Known rows, with every way that one mark hangs from another
(ziti pezad): [ 0.158 -3.269  0.206  1.340 -2.944 -1.002  0.067  3.194 -2.391 -1.248
 -5.369  1.120 -4.769  2.649 -1.886 -1.887 -0.769 -4.384  3.061 -0.870
  1.286 -4.098 -3.276  2.178  1.579  0.259  1.072  3.674  2.482]
(fuvog (pezad (povun muba))): [ 1.779 -3.234 -2.226 -0.104 -3.185  0.039  1.756  2.893 -3.055 -3.503
 -5.403 -1.234 -5.057  2.815  1.725  0.029 -0.951 -2.804  2.786 -0.231
 -2.011 -1.837 -5.392  1.459  0.622 -1.495 -1.035 -2.737 -0.979]
(fuvog (pezad (povun (muba dunivan)))): [ 2.621 -2.571 -1.944 -0.482 -1.407 -0.350  0.713  1.310 -3.625 -1.346
 -4.563 -0.036 -4.387  3.358  1.513 -0.858 -0.676 -2.807  3.443 -1.050
 -2.583 -1.616 -3.881  2.443  0.380 -1.638  0.549 -1.616 -0.788]
(pezad fuvog): [ 0.540 -3.253 -1.020  0.495  0.778 -2.220 -0.341  3.309 -1.814 -1.528
 -4.968  0.405 -4.259  1.996 -2.055 -0.922 -0.088 -3.585  2.679 -2.570
 -0.697 -3.155 -4.180  1.524  2.176  0.040  0.934  2.110  4.044]
(ziti (muba dunivan kefat) (pezad nasid povun)): [ 0.404 -2.324 -2.595  1.897 -6.060  2.704 -3.255  1.174 -1.879 -1.753
 -5.488  1.801 -2.209  4.169 -0.237 -0.548 -1.652 -2.456  5.085  0.154
 -1.935 -0.851 -1.446  2.209 -1.279 -3.366 -0.847 -0.709 -1.028]
(muba dunivan ziti): [-0.010 -2.578 -0.470 -0.072 -1.061 -1.900  0.106  2.460 -3.122 -0.550
 -4.727  3.670 -3.442  3.003 -1.075 -2.928  0.718 -4.768  2.897 -3.852
  0.296 -3.708 -0.416  2.777  1.263 -0.131  3.872  4.833  3.873]
(povun (muba kefat ziti) (pezad fuvog)): [-0.574 -2.725 -3.884 -0.284 -2.315  2.895 -0.268  1.477 -1.579 -3.653
 -3.998  1.412  1.415  1.794 -0.361 -1.260  1.701 -3.701  3.219  0.870
 -0.877  0.294 -2.926  0.257  1.409 -4.020 -2.559 -2.449  3.054]
(nasid (pezad fuvog (povun (muba kefat ziti)))): [-0.448 -2.077 -4.157  0.014 -1.828  3.824 -0.555  2.557 -1.170 -4.648
 -4.735 -0.233  1.136  2.361 -0.330  0.892  0.079 -2.556  1.684  0.421
 -3.436  1.043 -4.627 -0.697 -0.263 -4.075 -3.421 -4.145 -0.432]
(muba ziti): [-0.776 -3.134 -0.731  0.382 -3.056 -1.441  1.260  3.961 -2.751 -2.909
 -5.601  2.255 -4.457  2.632 -0.875 -1.934  0.388 -4.798  2.471 -2.988
  0.610 -3.666 -1.934  1.725  1.414  0.011  1.841  3.877  3.441]
(nasid (pezad fuvog)): [-0.083 -3.113 -0.815  0.843  2.849 -0.983 -0.784  3.800 -1.549 -0.317
 -4.696 -0.736 -3.082  2.980 -2.092 -0.425 -1.003 -3.495  1.877 -1.590
 -1.763 -2.441 -5.762  0.296  1.333 -0.363 -0.123  1.387  1.558]
(muba povun ziti): [-1.338 -4.212 -2.356  0.532 -4.352 -1.136  0.550  3.934 -2.348 -3.687
 -5.956  3.447 -4.395  3.040 -0.332 -1.726 -0.100 -5.132  3.267 -1.991
  0.867 -2.357 -1.567  1.935  1.171 -0.594  1.903  5.267  3.527]
(muba kefat (ziti pezad)): [-1.342 -2.970 -1.258  1.308 -3.996  0.293  0.249  2.977 -2.168 -2.639
 -5.942  2.467 -2.352  1.909 -2.099 -2.000 -0.156 -4.838  3.583 -1.173
  1.280 -2.338 -0.647  2.515  1.307 -1.353  0.037  2.235  3.817]
(pezad fuvog nasid povun): [ 0.865 -3.600 -2.243  0.803 -3.386  0.723 -1.330  2.903 -0.891 -2.181
 -6.312 -0.818 -4.631  3.563 -2.150  1.139 -1.610 -2.559  1.948 -1.691
 -2.915 -1.038 -6.742 -0.059  0.390 -1.763 -1.329 -0.270 -0.477]
(fuvog (pezad nasid povun)): [ 1.150 -4.322 -1.586  0.867 -3.391 -0.004  0.876  3.251 -2.436 -0.716
 -6.995 -1.730 -7.735  4.007  0.022  0.587 -2.991 -3.264  2.542 -1.881
 -3.003 -1.116 -6.587  1.062 -0.064 -0.540 -1.400 -0.104 -2.028]
(nasid (pezad (povun (muba (dunivan bubi))))): [ 0.159 -2.750 -0.484 -0.989 -0.614 -0.486 -1.253  2.479 -3.379 -0.896
 -3.857  1.370 -0.155  3.846  0.863 -1.489  0.094 -2.544  1.314 -1.644
 -1.568 -3.466 -4.553  2.213 -0.821 -0.803  2.187  2.618  0.519]
(ziti muba (pezad fuvog)): [ 1.128 -3.284 -2.881  2.363 -0.907 -0.197 -1.642  4.253 -1.735 -0.978
 -4.419  1.327 -4.060  2.788 -2.438 -0.338  0.032 -3.298  3.897  0.693
 -0.060 -3.665 -2.331  1.455  1.170 -2.187 -1.568 -0.051  1.048]
(nasid (pezad povun)): [-0.182 -2.880  0.373  0.490 -1.721  0.522  0.322  3.271 -1.840 -2.888
 -5.575 -0.361 -3.248  4.248 -0.636 -0.412 -2.097 -3.204  1.684 -1.091
 -1.847 -2.050 -6.258 -0.270  0.436 -0.115  0.335  1.365 -0.379]
(dunivan bubi): [-1.239 -4.083  0.587 -0.328 -0.672 -4.204  0.453  4.043 -3.261 -1.349
 -5.636  2.167 -4.002  2.242 -1.456 -2.566  0.437 -3.988  2.360 -4.426
  1.604 -5.836 -2.893  3.320  1.729  1.770  3.451  6.682  5.804]
(ziti (muba dunivan) pezad): [ 1.327 -2.544 -0.710  1.690 -1.945 -1.009 -1.947  2.642 -2.997  0.062
 -4.060  3.408 -4.136  3.688 -0.514 -2.231  0.061 -3.763  4.668 -0.368
  0.555 -4.506 -0.163  3.165  0.597 -1.216  1.791  2.769  1.725]
(ziti (pezad nasid)): [-0.003 -4.022 -0.334  1.797 -4.814  0.193 -0.945  3.198 -1.918 -0.159
 -5.948  0.188 -5.677  3.441 -1.432 -1.064 -1.794 -4.018  2.863 -0.875
 -0.200 -3.071 -4.353  1.906  0.408 -0.609 -0.337  3.269  0.274]
(muba (povun (pezad nasid)) ziti): [-1.581 -5.321 -3.012  0.813 -6.846  1.938 -0.619  2.746 -1.650 -2.370
 -5.901  2.909 -3.955  4.806 -0.450 -1.330 -1.214 -5.212  3.258  0.033
 -0.224 -0.062 -4.197  0.404 -0.137 -2.206 -0.646  4.327  0.471]

Rows
[ 1.214 -2.414 -2.920  0.253 -0.281  2.297 -0.682  2.970 -1.290 -3.249
 -4.307 -1.693 -0.808  3.143 -0.155  1.012 -0.538 -2.091  1.147  1.097
 -3.282 -0.926 -7.264 -0.795  0.227 -2.621 -2.345 -3.258 -1.840]	(nasid (pezad fuvog (povun muba)))
[-1.711 -4.506 -5.495  1.488 -3.908  2.797 -3.373  1.952 -0.709 -2.933
 -5.493  1.538 -2.055  4.120 -0.678  0.033 -1.026 -3.215  5.832  1.603
 -1.868  1.473 -3.325  0.108 -0.250 -4.138 -3.112 -0.999  1.436]	(ziti (muba kefat (povun (pezad fuvog nasid))))
[-2.122 -2.916 -0.479 -0.813 -0.219 -3.426 -0.652  2.151 -3.808 -0.693
 -5.228  4.725 -1.067  1.718 -1.789 -3.558  1.382 -4.516  3.318 -5.788
  1.343 -3.981  1.119  4.642  0.808  0.181  4.485  6.524  7.688]	(muba (dunivan bubi) kefat ziti)
[ 0.309 -4.224 -1.727  0.740 -1.563  1.174 -1.455  2.422 -1.037  0.050
 -5.113 -0.223 -3.356  3.844 -2.117 -0.376 -1.057 -3.559  2.672 -0.594
 -1.750 -0.999 -6.780  0.014  1.031 -1.897 -1.666  1.233  0.847]	(povun (pezad fuvog nasid))
[-2.815 -3.723 -2.869  0.309 -4.656 -0.716  0.170  2.636 -2.134 -5.049
 -6.139  3.517 -2.756  2.313 -0.689 -1.983 -0.174 -4.814  4.737 -2.404
  0.595 -0.779 -0.480  2.416  1.047 -1.122  1.575  3.830  5.319]	(muba kefat povun ziti)
[ 1.636 -3.912 -2.999  0.424 -4.987  1.616  0.823  2.668 -2.611 -2.363
 -6.203 -2.254 -6.130  3.441  2.208  0.866 -1.881 -2.594  2.417 -0.208
 -3.662 -0.816 -6.636  1.239 -0.614 -2.111 -2.513 -3.048 -3.771]	(fuvog (pezad nasid (povun muba)))
[ 0.003 -2.434 -2.282  0.093 -4.413  3.399  0.869  3.588 -2.198 -4.878
 -5.020  0.397 -0.808  3.744  1.290  0.004 -0.310 -3.232  0.686  0.470
 -2.328 -1.326 -4.841 -0.380 -0.674 -2.602 -1.428 -1.142 -2.283]	(nasid (pezad (povun (muba ziti))))
[ 0.920 -3.876 -3.218  0.406 -2.753  2.898 -1.596  1.855 -1.316 -1.370
 -4.231 -0.745 -1.933  3.328  0.178 -0.136  0.104 -3.117  2.635  1.101
 -2.484 -0.704 -6.682  0.133  0.468 -3.121 -2.661 -1.451 -0.663]	(povun muba (pezad fuvog nasid))
[-0.020 -2.874 -3.361  1.321 -3.259  1.903 -0.658  2.597 -0.913 -3.272
 -6.171  1.617 -1.312  1.986 -3.111  0.279 -0.538 -3.787  2.522  0.258
 -0.844 -0.207 -2.572  0.635  0.881 -3.350 -2.452 -1.331  1.697]	(muba kefat (ziti (pezad fuvog povun)))
[-2.243 -4.382 -2.646  0.339 -2.771 -2.519 -2.163  2.368 -3.023 -0.134
 -5.293  5.839 -1.253  2.379 -2.402 -3.055  0.250 -5.236  4.306 -2.520
  2.388 -2.545  1.414  4.888  0.250 -1.250  3.049  7.405  6.523]	(muba (dunivan bubi) kefat povun (ziti pezad))
[ 1.056 -3.136 -2.406 -0.009 -0.848  1.247 -0.394  1.930 -1.685 -1.941
 -3.621  0.262 -0.983  2.499 -0.395 -1.049  1.068 -3.259  2.912  1.117
 -0.709 -1.700 -5.408  0.256  1.679 -2.518 -1.556 -1.398  1.732]	(povun muba (pezad fuvog))
[ 0.782 -4.095 -1.626  1.445 -4.549 -0.041 -3.132  2.844 -2.758  0.885
 -5.421  2.898 -3.393  4.566 -1.069 -0.705 -0.933 -2.596  2.903 -1.263
 -0.668 -3.939 -2.146  3.204 -1.606 -1.888  0.582  3.819 -0.706]	(ziti (muba (dunivan bubi)) (pezad nasid povun))
[ 1.198 -3.580 -2.238  1.310  2.108 -3.017 -3.194  3.670 -3.056  2.701
 -3.844  3.557 -2.476  2.650 -3.185 -1.629  1.141 -3.360  3.465 -1.812
  0.491 -5.317 -0.573  3.875  0.506 -1.304  1.511  3.952  3.564]	(ziti (muba (dunivan bubi)) (pezad fuvog))
[ 0.766 -4.194 -2.706 -0.660 -0.085  0.155 -3.097  1.350 -2.569  2.341
 -3.450  1.352 -0.627  3.298 -0.610 -1.485  1.074 -3.024  2.244 -1.750
 -1.506 -2.262 -4.638  2.602 -0.089 -2.561  0.258  2.626  1.788]	(povun (muba (dunivan bubi)) (pezad fuvog nasid))
[-0.822 -4.368 -5.856  2.785 -4.262  1.759 -3.902  3.344 -0.782 -1.896
 -5.770  1.400 -3.504  3.221 -1.616  0.630 -1.668 -3.249  5.601  1.461
 -1.329  0.049 -2.223  1.796 -0.437 -3.934 -3.270 -0.610  0.596]	(ziti (muba kefat povun) (pezad fuvog nasid))
[ 2.043 -3.451 -4.010  0.140 -4.131  2.007  0.026  1.954 -3.224 -0.381
 -5.676  0.504 -4.953  3.852  1.819  0.083 -0.823 -3.232  1.960 -1.172
 -3.964 -0.189 -3.955  2.288 -1.406 -3.140 -1.227 -1.917 -3.620]	(fuvog (pezad nasid (povun (muba dunivan ziti))))
[-0.438 -1.658 -2.228 -0.743 -3.008  0.584 -0.412  1.207 -3.319 -3.299
 -4.179  3.177  0.166  1.609  1.094 -2.914  1.738 -3.702  3.910 -2.722
 -0.186 -1.826  0.741  3.518  0.572 -2.210  2.501  0.453  4.099]	(povun (muba dunivan kefat ziti))
[-2.648 -4.005 -2.297 -0.757 -1.987 -3.435 -1.478  2.282 -3.424 -1.261
 -5.531  5.771 -1.126  2.316 -1.494 -3.250  0.729 -5.017  4.343 -4.889
  1.566 -2.481  1.554  4.782  0.554 -0.366  4.684  7.617  7.825]	(muba (dunivan bubi) kefat povun ziti)
[ 0.649 -2.862 -1.191  0.806  0.699  0.733 -0.729  3.170 -1.008 -1.495
 -5.240 -1.041 -2.690  3.701 -1.848  0.790 -1.755 -2.798  1.154 -0.328
 -3.068 -1.242 -7.108 -0.892  0.732 -1.222 -1.183 -0.394 -0.411]	(nasid (pezad fuvog povun))
[-0.030 -3.495 -4.584  0.199 -5.918  3.156  1.039  2.324 -2.646 -3.866
 -6.685 -0.722 -3.627  2.586  1.990  0.811 -1.238 -3.026  2.796 -0.493
 -3.560  1.344 -4.118  1.513 -1.074 -3.553 -3.614 -4.150 -2.377]	(fuvog (pezad nasid (povun (muba kefat ziti))))
[ 2.983 -2.944 -3.531  1.043 -3.889  2.880 -3.291  1.377 -1.216  0.239
 -4.417 -0.116 -1.822  3.322 -1.112  0.667 -0.689 -2.244  2.143  0.993
 -3.153 -0.653 -5.534  1.314 -0.805 -4.416 -1.981 -2.096 -2.936]	(ziti (pezad fuvog nasid (povun (muba dunivan))))
[ 0.672 -2.907 -0.579  1.049 -2.560 -0.957 -0.716  2.697 -2.825  0.440
 -4.464  3.865 -3.158  3.090 -2.269 -2.673  0.117 -5.044  3.067 -1.740
  1.084 -3.738 -0.446  3.293  0.967 -0.966  2.302  4.802  2.745]	(muba dunivan (ziti pezad))
[-1.055 -2.354 -1.303 -0.634 -3.829  1.718  0.172  0.532 -2.247 -5.007
 -4.148  0.838  0.516  2.271  1.037 -2.383  0.737 -3.402  4.541  0.620
  0.155 -1.032 -3.285  1.376  1.479 -2.081 -0.404 -0.647  3.510]	(povun (muba kefat) pezad)
[ 1.753 -2.619 -3.066 -0.051 -2.386  1.030 -0.241  2.440 -1.610 -4.440
 -4.522 -0.398 -1.782  2.224 -0.155  0.570  0.442 -2.154  1.933 -0.126
 -2.169 -1.779 -5.572  0.068  1.021 -2.521 -1.150 -2.903  0.334]	(pezad fuvog (povun muba))
[ 0.823 -2.617 -3.783  0.363 -1.635  3.501 -0.215  3.668 -1.455 -3.510
 -4.448 -0.262 -0.363  3.135  0.001  1.265  0.082 -2.874  0.364  0.747
 -3.279 -0.489 -5.771 -1.117 -0.377 -3.613 -3.055 -2.860 -2.473]	(nasid (pezad fuvog (povun (muba ziti))))
[ 0.510 -3.985 -4.227  0.395 -4.073  3.980 -0.873  2.552 -1.428 -1.176
 -4.501  0.709 -1.389  3.293 -0.342 -0.056  0.739 -3.730  1.830  0.857
 -2.296 -0.151 -5.277 -0.095  0.149 -4.249 -3.400 -1.366 -1.128]	(povun (muba ziti) (pezad fuvog nasid))
[-0.147 -2.794 -5.324  0.230 -5.169  4.219 -1.010  2.093 -0.966 -4.820
 -5.716 -0.211 -0.249  2.161  0.008  1.148  0.028 -2.407  2.243 -0.368
 -3.399  1.174 -4.302  0.509 -0.624 -4.662 -3.389 -4.194 -0.880]	(pezad fuvog nasid (povun (muba kefat ziti)))
[-1.411 -4.037 -3.582  1.351 -6.178  1.158 -2.761  1.398 -1.908 -0.591
 -6.020  3.905 -2.846  3.421 -1.350 -1.851 -1.382 -4.960  4.656 -0.980
 -0.165  0.095 -0.300  3.641 -0.906 -2.955  0.712  4.026  1.988]	(muba dunivan kefat povun (ziti (pezad nasid)))
[-1.448 -4.870 -5.330  2.089 -4.415  1.952 -2.630  3.271 -0.655 -1.187
 -6.277  1.966 -2.696  2.454 -3.033  0.221 -1.541 -4.631  3.749 -0.005
 -0.930  0.887 -2.564  1.878 -0.093 -3.794 -2.879  1.514  1.715]	(muba kefat povun (ziti (pezad fuvog nasid)))
[-0.145 -1.762 -1.005 -1.023 -2.473  0.968 -1.169 -0.711 -2.766 -2.717
 -3.334  1.984  0.997  2.695  1.022 -3.301  1.071 -3.364  5.006 -0.329
 -0.114 -1.011 -1.961  2.457  1.019 -2.193  1.483 -0.240  4.008]	(povun (muba dunivan kefat) pezad)
[ 1.536 -3.608 -4.335  2.112 -0.957 -0.681 -3.873  2.888 -1.929  0.297
 -3.920  3.838 -3.557  3.592 -2.390 -1.000 -0.111 -3.805  5.161  0.742
 -0.078 -2.308 -0.676  2.665  0.249 -3.053  0.246  2.234  1.906]	(ziti (muba dunivan povun) (pezad fuvog))
[ 1.268 -3.639 -3.909  0.005 -2.766  3.240 -2.162  1.358 -1.963  0.608
 -3.516  1.848 -0.710  3.570 -0.080 -0.957  0.922 -3.705  2.235  0.049
 -2.589 -0.237 -3.712  1.142 -0.170 -4.409 -1.628 -0.196 -0.612]	(povun (muba dunivan ziti) (pezad fuvog nasid))
[ 0.357 -2.612 -4.318  0.153 -4.192  3.293 -1.717  1.364 -0.830 -4.721
 -5.539 -1.513 -0.825  2.072  0.033  1.152 -0.475 -1.667  2.833 -0.413
 -3.562  0.771 -5.733  0.220 -0.191 -3.788 -2.765 -4.677 -0.521]	(pezad fuvog nasid (povun (muba kefat)))
[-1.122 -2.797 -0.770 -1.651 -0.963 -0.950 -1.406 -0.027 -3.638 -1.388
 -3.471  2.984  2.116  2.383  0.405 -3.743  1.750 -3.317  4.290 -2.073
  1.011 -2.685 -1.485  3.885  0.861 -1.161  2.441  2.734  6.021]	(povun (muba (dunivan bubi) kefat) pezad)
[-0.391 -2.889 -2.261  1.127 -6.538  2.730 -2.085  0.994 -1.789 -1.315
 -6.173  2.609 -1.911  3.613 -1.510 -0.893 -1.588 -3.763  3.152 -1.118
 -1.411  0.079 -1.717  2.303 -1.017 -3.170 -0.371  1.263 -0.230]	(muba dunivan kefat (ziti (pezad nasid povun)))
[-1.057 -4.835 -3.440  1.605 -6.671  2.155 -2.008  2.831 -1.812 -2.569
 -5.273  2.334 -4.310  5.362  0.816 -0.890 -1.357 -3.849  5.091  1.362
 -0.720 -0.840 -4.015  0.378 -0.559 -2.597 -1.198  2.188 -0.258]	(ziti (muba (povun (pezad nasid))))
[-0.283 -3.361 -3.774  0.141 -2.960  3.332 -1.945  0.841 -1.140 -2.782
 -4.483 -0.805  0.085  2.423 -0.189 -0.423 -0.081 -2.812  3.798  0.615
 -2.182  0.851 -5.456  0.453  0.373 -3.833 -2.830 -3.187  1.099]	(povun (muba kefat) (pezad fuvog nasid))
[ 0.051 -2.426 -1.513 -0.436 -3.457 -0.014 -1.850  0.933 -3.001 -2.257
 -4.392  2.592  1.171  2.081 -0.431 -1.919  0.580 -2.675  3.352 -0.846
  0.330 -2.896 -1.528  3.692 -0.168 -1.976  1.511  1.398  3.096]	(ziti (pezad (povun (muba (dunivan bubi) kefat))))
